Known rows, with every way that one mark hangs from another:
tagu(dupos vufuz(dibi(piro timu(venot)))): [ 26.6  20.8  -7.5   7.7  13.0  32.6 -23.9  18.5 -21.9 -20.9 -14.2 -29.9
  -5.1 -36.9  14.6   7.7   5.9 -35.0  14.4   0.7  16.5  41.5  34.3  -9.9]
piro(dibi(tida(favab) timu)): [  2.1 -19.6 -13.8 -22.4   4.4  23.1   6.3 -15.2 -16.9  -7.2  13.8   3.8
  11.2  -2.0   2.0   2.9  -8.6 -21.7 -38.6 -15.3  41.5 -30.8  -0.1  -8.3]
tagu(dupos): [ 24.7  20.5   6.1  -1.9   5.1  28.4  -9.7   2.6  13.5 -20.9  -6.9 -40.9
   1.1 -39.6  10.4  18.7  14.0 -27.9   2.2 -25.4   9.6  38.9  42.4  -4.8]
favab(tida(dibi(piro timu vemas))): [-21.6 -34.1  24.5  -9.9  26.7  10.1  23.5 -32.7  -4.1  29.3   6.9 -22.2
   9.8  23.0   6.0 -14.7   0.1   2.6 -11.5   6.6  31.6  15.7  14.8  -9.3]
timu(dibi): [ 22.4  15.0 -20.2 -11.8 -10.3  20.3   4.7  -3.8   5.9  -9.9  -2.2 -25.0
   2.4 -23.6 -18.1   0.2   6.4  -5.2 -33.4 -18.5  -2.9  21.2  19.7 -26.8]
tida(favab): [  6.2  25.1  -6.0 -11.3  15.8  30.4  -7.1 -16.9  10.0   1.0  -3.5 -22.4
 -10.9 -13.1  17.1   1.8 -13.5  -2.3 -17.6 -14.1  25.8  16.7  20.3  -5.4]
vemas(dibi(piro timu(venot))): [ 16.2 -42.0  11.0 -26.4  -5.6  19.6  19.7  -9.3  -3.2   4.7   8.3  -6.0
  32.6   4.0 -35.9  -8.4 -12.5 -19.6 -13.8  -7.3  36.3  -4.9  -4.8 -11.6]
dibi(piro tida timu(venot) vemas): [-31.8 -48.2  30.3 -15.2  -9.5  17.0  28.0 -17.6 -16.6  21.6   1.5  -6.6
  22.2  10.0 -43.5 -32.0 -29.6  17.4   0.9  12.1  -3.5 -46.1 -24.7 -23.8]
dupos(tagu(vufuz)): [ 33.1  43.2   2.9  12.0   7.4  29.9 -12.6   6.2  -3.8 -25.5 -11.3 -46.9
   9.6 -53.7  25.4  19.6   2.4 -38.5   8.8 -41.0  11.8  60.0  49.2  -2.3]
vufuz(dibi(vemas)): [  6.8  29.0  -5.6 -22.7  23.1  34.4  -2.0  -1.9  -8.1   2.5  -2.2 -12.6
  -4.2 -14.2  -8.0   4.7   3.1  -7.1  -3.0 -16.9   1.3  11.0  12.9 -13.9]
dupos(tagu(vufuz(dibi(piro tida)))): [ 16.3  47.2  -4.2  20.9  11.4  32.9 -13.6  11.3 -18.0 -21.6 -13.8 -29.5
   0.3 -46.9  13.5  18.2   5.4 -28.0  10.5 -25.5  11.8  40.8  39.6 -11.6]
piro(dibi(tida(favab) timu vemas)): [-14.3 -26.7   2.4 -36.4  10.6  21.8  17.0 -17.6 -19.0   2.6  13.2   6.2
  16.6   6.6  -7.7  -2.6 -14.7 -11.3 -31.4 -11.1  34.6 -45.0 -11.7  -8.2]
favab(tida(dibi(timu))): [  4.3 -22.4  -2.8   0.7  23.3  13.3   7.0 -30.4   0.5  12.8   9.7 -28.6
  -0.7  12.1  24.2  -8.3   8.6 -13.6 -28.6  -1.8  41.6  33.9  31.0  -5.0]
vufuz(dibi(piro) tagu(dupos)): [ 20.7  39.1  -9.2   6.0   3.2  38.6 -24.6  25.0   0.1 -20.6 -32.6 -12.6
   2.3 -45.2   6.6  24.1  10.8 -28.7  18.4 -26.6  -0.1  36.1  38.1 -23.6]
piro(dibi(timu vemas)): [  8.2 -25.2  11.5 -47.2   6.4  22.2  20.4 -11.2 -16.2   2.7  14.3  -5.9
  33.1  -2.5 -10.2   2.7  -5.4 -29.3 -18.9 -30.4  20.9 -18.0  -3.7  -5.1]
dupos(tagu(vufuz(dibi))): [ 35.4  57.5 -12.5  12.9  15.2  36.0 -21.5  13.1 -11.8 -25.4 -12.9 -37.9
   0.3 -51.9  27.3  20.4   8.6 -39.8   7.0 -34.2  14.7  60.0  47.6  -5.4]
vufuz(dibi(piro tida timu) tagu(dupos)): [  4.1   7.8 -11.6  12.5  -0.8  35.9 -22.3  29.3 -15.8 -20.7 -28.9   0.5
  -0.5 -36.3   1.5  12.0   3.0 -30.1   5.9 -11.4   3.7  -2.9  21.8 -26.4]
venot(timu(dibi(piro tida(favab) vemas))): [-11.8   0.9  -9.5 -31.0 -17.5   7.7  13.5 -17.5   4.5   9.4   4.0 -13.3
   2.9   2.0 -27.6 -27.6  -4.0  32.7 -41.3   7.3 -22.3 -29.8 -11.1 -39.9]
timu(dibi(piro tida(favab) vemas) venot): [-22.9  -7.1  -7.2  -8.4 -18.5  13.3  19.5 -23.6   2.4  14.1  -7.9  -9.7
   3.7   8.3 -46.3 -33.6 -20.9  41.7 -25.0  23.6  -0.3 -22.4 -17.4 -41.2]
tida(dibi(piro timu(venot) vemas) favab): [-34.3 -33.2  28.6 -17.9  10.0  16.7  18.9 -35.4   6.0  42.1   0.4 -14.2
   0.1  28.5   2.8 -39.1 -29.6  10.7 -11.8  24.2  33.3  -0.5 -11.6 -13.7]
favab(tida(dibi)): [  6.5  -5.2  -5.7   5.7  23.6  13.4   7.2 -35.5   8.2   8.8   7.4 -32.9
  -2.9   4.9  21.5   1.1  13.9  -4.5 -25.2  -7.9  37.5  46.2  40.5  -6.0]
dupos(tagu(vufuz(dibi(timu(venot))))): [ 39.2  39.1 -16.6  13.0   6.3  34.3 -22.9  11.2 -15.6 -20.5 -11.3 -36.9
   5.9 -42.0  24.9   2.1  -0.1 -41.2   4.3 -23.8  19.1  52.1  35.3  -8.4]
tida(dibi(piro) favab): [-21.3  -0.2  17.2  -2.1  13.9  20.1  10.6 -32.0  14.4  24.6  -2.0 -17.9
 -12.2   6.4  13.7  -8.5 -11.6   5.2 -15.6   5.0  34.5  27.0  17.7 -10.8]
vufuz(dibi): [ 23.9  35.4 -22.5  -9.1  15.5  36.1 -11.9  -0.3  -6.5  -7.9  -1.2 -14.8
 -10.0 -22.4   1.9  10.6   8.7 -16.5 -11.4 -21.5   9.4  24.8  24.5 -13.7]

Rows:
[ -8.0 -31.0  -4.9 -32.1   0.2  20.0  15.9 -24.4 -15.2   4.7  13.1   2.8
  20.7  12.2 -13.0 -16.0 -20.4  -5.2 -31.8  -3.2  34.8 -40.9 -18.2 -12.6] -> piro(dibi(tida(favab) timu(venot) vemas))
[ -6.9 -42.6   1.6 -15.0  -1.0  19.3  16.8 -15.9  -6.3   4.8   7.0   5.6
  15.7  12.8 -32.9 -13.8 -21.9  -2.9 -27.1  12.0  48.8 -32.0 -12.5 -14.2] -> vemas(dibi(piro tida(favab) timu(venot)))
[-52.6 -33.2  35.1 -21.7  13.3  21.3  22.7 -14.3 -18.5  25.1  -2.2   2.1
   3.1  13.2 -20.4 -21.5 -32.7  18.8  -5.1  14.7  10.7 -57.7 -22.9 -16.3] -> dibi(piro tida(favab) timu vemas)
[-18.0 -24.9  11.1 -17.5  12.5  18.8   8.1 -34.9  10.2  31.6   2.7 -19.3
  -6.6  22.0  14.9 -36.5 -25.9   0.9 -24.2  18.3  37.1   8.8  -3.2  -8.8] -> tida(dibi(timu(venot) vemas) favab)
[  9.9  17.1  -5.9  13.6  18.6  31.9 -20.8  22.1 -28.3 -26.2 -12.8 -21.2
 -13.1 -41.3  12.4  18.4   8.8 -33.3   8.3   0.8  14.2  21.0  35.8  -9.7] -> tagu(dupos vufuz(dibi(piro tida timu)))
[ -4.6 -46.0  13.3 -18.7   1.8  19.2  23.9  -4.4 -12.5  -2.3   9.9   5.3
  22.2  -1.3 -39.4   5.1  -7.5 -17.4 -21.1  -7.4  33.7 -31.0  -2.5 -11.5] -> vemas(dibi(piro tida timu))
[-34.0  -0.5   4.5 -14.6  -1.2  16.0  22.2 -13.0  -3.0  10.4  -7.7  -5.4
  -2.9  -0.7 -36.6 -12.3 -12.5  31.7 -24.9  11.1  -3.4 -28.8  -8.2 -34.7] -> timu(dibi(piro tida(favab) vemas))
[ 25.6  51.9  -0.2  13.0  13.6  34.9 -15.0  12.5 -13.9 -18.4 -15.4 -33.9
   4.2 -47.8  19.6  18.4   5.8 -34.1  15.3 -31.2  11.4  54.3  42.0  -9.0] -> dupos(tagu(vufuz(dibi(piro))))
[ 18.4  16.0  -6.1   0.7   2.3  38.0 -24.6  30.6  -9.7 -16.3 -30.3  -7.2
   5.3 -36.8  10.4  12.0   3.7 -38.8  14.0 -20.1   4.7  18.8  25.5 -22.2] -> vufuz(dibi(piro timu) tagu(dupos))
[-24.1 -18.9  39.9 -15.2   8.5  15.2  28.7 -27.4   8.4  26.6   2.4 -22.7
   9.1   2.3 -14.2  -6.7  -4.9   1.8   1.1  -7.8   6.0  21.3  12.5 -13.2] -> tida(dibi(piro vemas))
[-20.0 -16.5  22.1  -5.6  27.1  10.6  24.3 -37.0   3.6  25.6   5.1 -26.5
   7.0  16.6   3.6  -5.3   6.3  11.1  -8.6   0.0  27.6  29.3  24.1 -10.4] -> favab(tida(dibi(piro vemas)))
[ -7.2 -10.0   8.3  -5.8  29.7  12.0  15.8 -36.2   6.6  17.3   7.1 -31.4
   1.3  12.2  13.7  -2.9   9.4   3.5 -18.7  -3.6  30.5  36.4  31.1  -6.7] -> favab(tida(dibi(vemas)))
[-10.7   0.3  14.3 -25.8  -6.1  16.2  25.4  -6.6  -0.3  10.5  -6.0 -17.3
  13.4  -9.6 -39.8  -7.6  -4.1  14.5 -12.3  -8.9 -15.1  -1.3   0.2 -32.3] -> timu(dibi(piro vemas))
[-15.5  -4.0   0.4  -8.9   6.1  33.4  -3.1  16.5 -24.1   0.3 -23.0  11.7
   7.6 -16.8 -16.8  -0.1 -14.8  -9.1   4.5 -10.3  -7.8 -27.7  -1.7 -29.1] -> vufuz(dibi(piro tida timu vemas) tagu)
[ 32.5 -22.7 -12.6 -28.9 -11.8  21.5   8.4 -16.7 -10.4  -5.4  14.6 -11.3
  32.0  -5.0  -6.9  -6.1  -5.3 -32.1 -27.0 -26.2  31.7  -0.4   2.5  -9.3] -> piro(dibi(timu(venot)))
[ 24.1  40.6 -22.0  17.6  22.0  33.0 -28.5  18.4 -17.6 -38.4 -11.7 -30.7
 -21.3 -52.5  19.0  29.5  18.5 -33.0   1.3  -9.5  13.6  41.8  52.5  -7.5] -> tagu(dupos vufuz(dibi(tida)))
[-11.3 -33.2  24.6 -21.6  12.0  17.0  18.3 -21.3   2.4  21.8   8.3 -23.5
   5.9   3.5   1.9 -14.4  -7.7 -18.4 -16.6  -6.6  13.8  12.8   9.0  -6.6] -> tida(dibi(timu vemas))
[ -5.5  -0.4 -23.3   6.0 -25.5  14.8   9.3 -21.8   4.5   4.6  -7.3 -12.3
  -1.3   0.5 -36.4 -27.9 -15.4  31.9 -33.8  19.6   8.1  -8.5  -5.6 -41.7] -> timu(dibi(piro tida(favab)) venot)
[ 19.5   8.5 -17.1 -39.7 -19.3   9.2   8.2 -11.9   9.4   0.9   7.4 -27.4
  10.8  -9.6 -19.5 -22.1   6.0  11.1 -41.2 -13.2 -29.5  -1.1   2.5 -33.6] -> venot(timu(dibi(vemas)))
[  8.3   0.9 -20.4 -30.3 -21.4   7.3   9.8 -13.3   5.0  -2.7   8.7 -21.0
   5.3  -9.3 -27.9 -21.5   5.3  18.2 -47.9  -6.9 -29.8 -18.5  -1.3 -36.8] -> venot(timu(dibi(tida vemas)))
[ 26.2  51.3 -15.9  20.6  13.8  35.0 -19.9  11.7 -14.7 -28.3 -12.0 -32.8
  -4.5 -51.5  20.8  20.7   8.2 -33.5   2.0 -29.0  13.8  46.2  44.8  -9.0] -> dupos(tagu(vufuz(dibi(tida))))
[-41.4 -28.6  36.3 -21.4  20.2  18.8  20.2 -28.6   2.0  39.5   0.6 -10.5
  -3.8  22.0   7.8 -25.4 -24.3   4.1 -12.0  15.6  31.5  -4.1  -5.7  -9.5] -> tida(dibi(piro timu vemas) favab)
[ -5.1 -33.9   6.4 -34.7   3.6  19.8  22.2 -13.4 -21.5  -1.9  16.5   1.4
  26.9  -2.3 -18.7   2.8  -6.5 -19.5 -25.8 -22.3  21.0 -39.5  -7.8 -10.2] -> piro(dibi(tida timu vemas))
[ -1.7 -23.7  10.3 -13.1   2.4  19.5  23.8 -10.2  -2.6  -7.7   8.2  -0.3
  18.9  -8.8 -43.5  16.6  -0.8  -6.8 -17.8 -14.4  29.0 -14.0   9.2 -13.9] -> vemas(dibi(piro tida))
[ 36.5  46.5 -27.4   6.6   6.0  40.5 -34.2  25.7   4.0 -31.3 -28.8 -18.5
  -4.8 -50.7  19.4  26.5  14.5 -38.5   5.3 -32.3   4.8  44.1  46.2 -18.4] -> vufuz(dibi tagu(dupos))
[  5.4 -27.2  14.5 -29.8  -1.6  22.6  11.3 -14.4  -5.3  14.1   2.6 -23.7
  20.7   1.6 -16.1 -28.7 -23.6  -6.4  -4.8  -6.7   2.9  -7.9  -9.8 -11.5] -> dibi(timu(venot) vemas)
[  9.2 -37.9  19.1 -30.3   5.1  21.0  21.1  -2.8  -7.2   2.7   8.1  -2.7
  28.7  -1.7 -29.7   5.1  -6.8 -26.8 -14.7 -16.4  34.0 -10.0   0.8  -7.1] -> vemas(dibi(piro timu))
[-48.8  -5.6  31.4 -14.7  14.7  22.3  23.4 -21.2  -5.7  18.9  -5.3  -4.1
  -0.5   3.6 -25.0  -6.6 -24.6  31.9   0.3   6.1   4.9 -36.6  -8.0 -18.3] -> dibi(piro tida(favab) vemas)
[ 18.0  32.7 -14.2  -1.4   2.4  37.7 -15.1  14.9  -6.3  -9.7 -26.3  -3.3
   5.3 -33.3  -2.9  16.8  -0.6 -18.1   8.3 -30.1  -4.1  25.3  25.9 -25.8] -> vufuz(dibi(piro) tagu)
[-17.5 -26.1  12.0  -2.9   2.4  18.2   8.6 -33.5   8.9  31.6   1.1 -15.4
  -4.8  19.6  11.8 -33.9 -24.3   1.2 -20.8  19.5  41.0  13.8   0.2 -13.9] -> tida(dibi(piro timu(venot)) favab)
[-23.9 -22.3  20.2  -7.4  12.8  20.2   9.4 -26.8   4.7  29.8   1.1 -12.7
  -8.9  14.2  18.2 -20.4 -18.9  -6.4 -19.7  11.4  39.7   9.3   5.9  -8.7] -> tida(dibi(piro timu) favab)
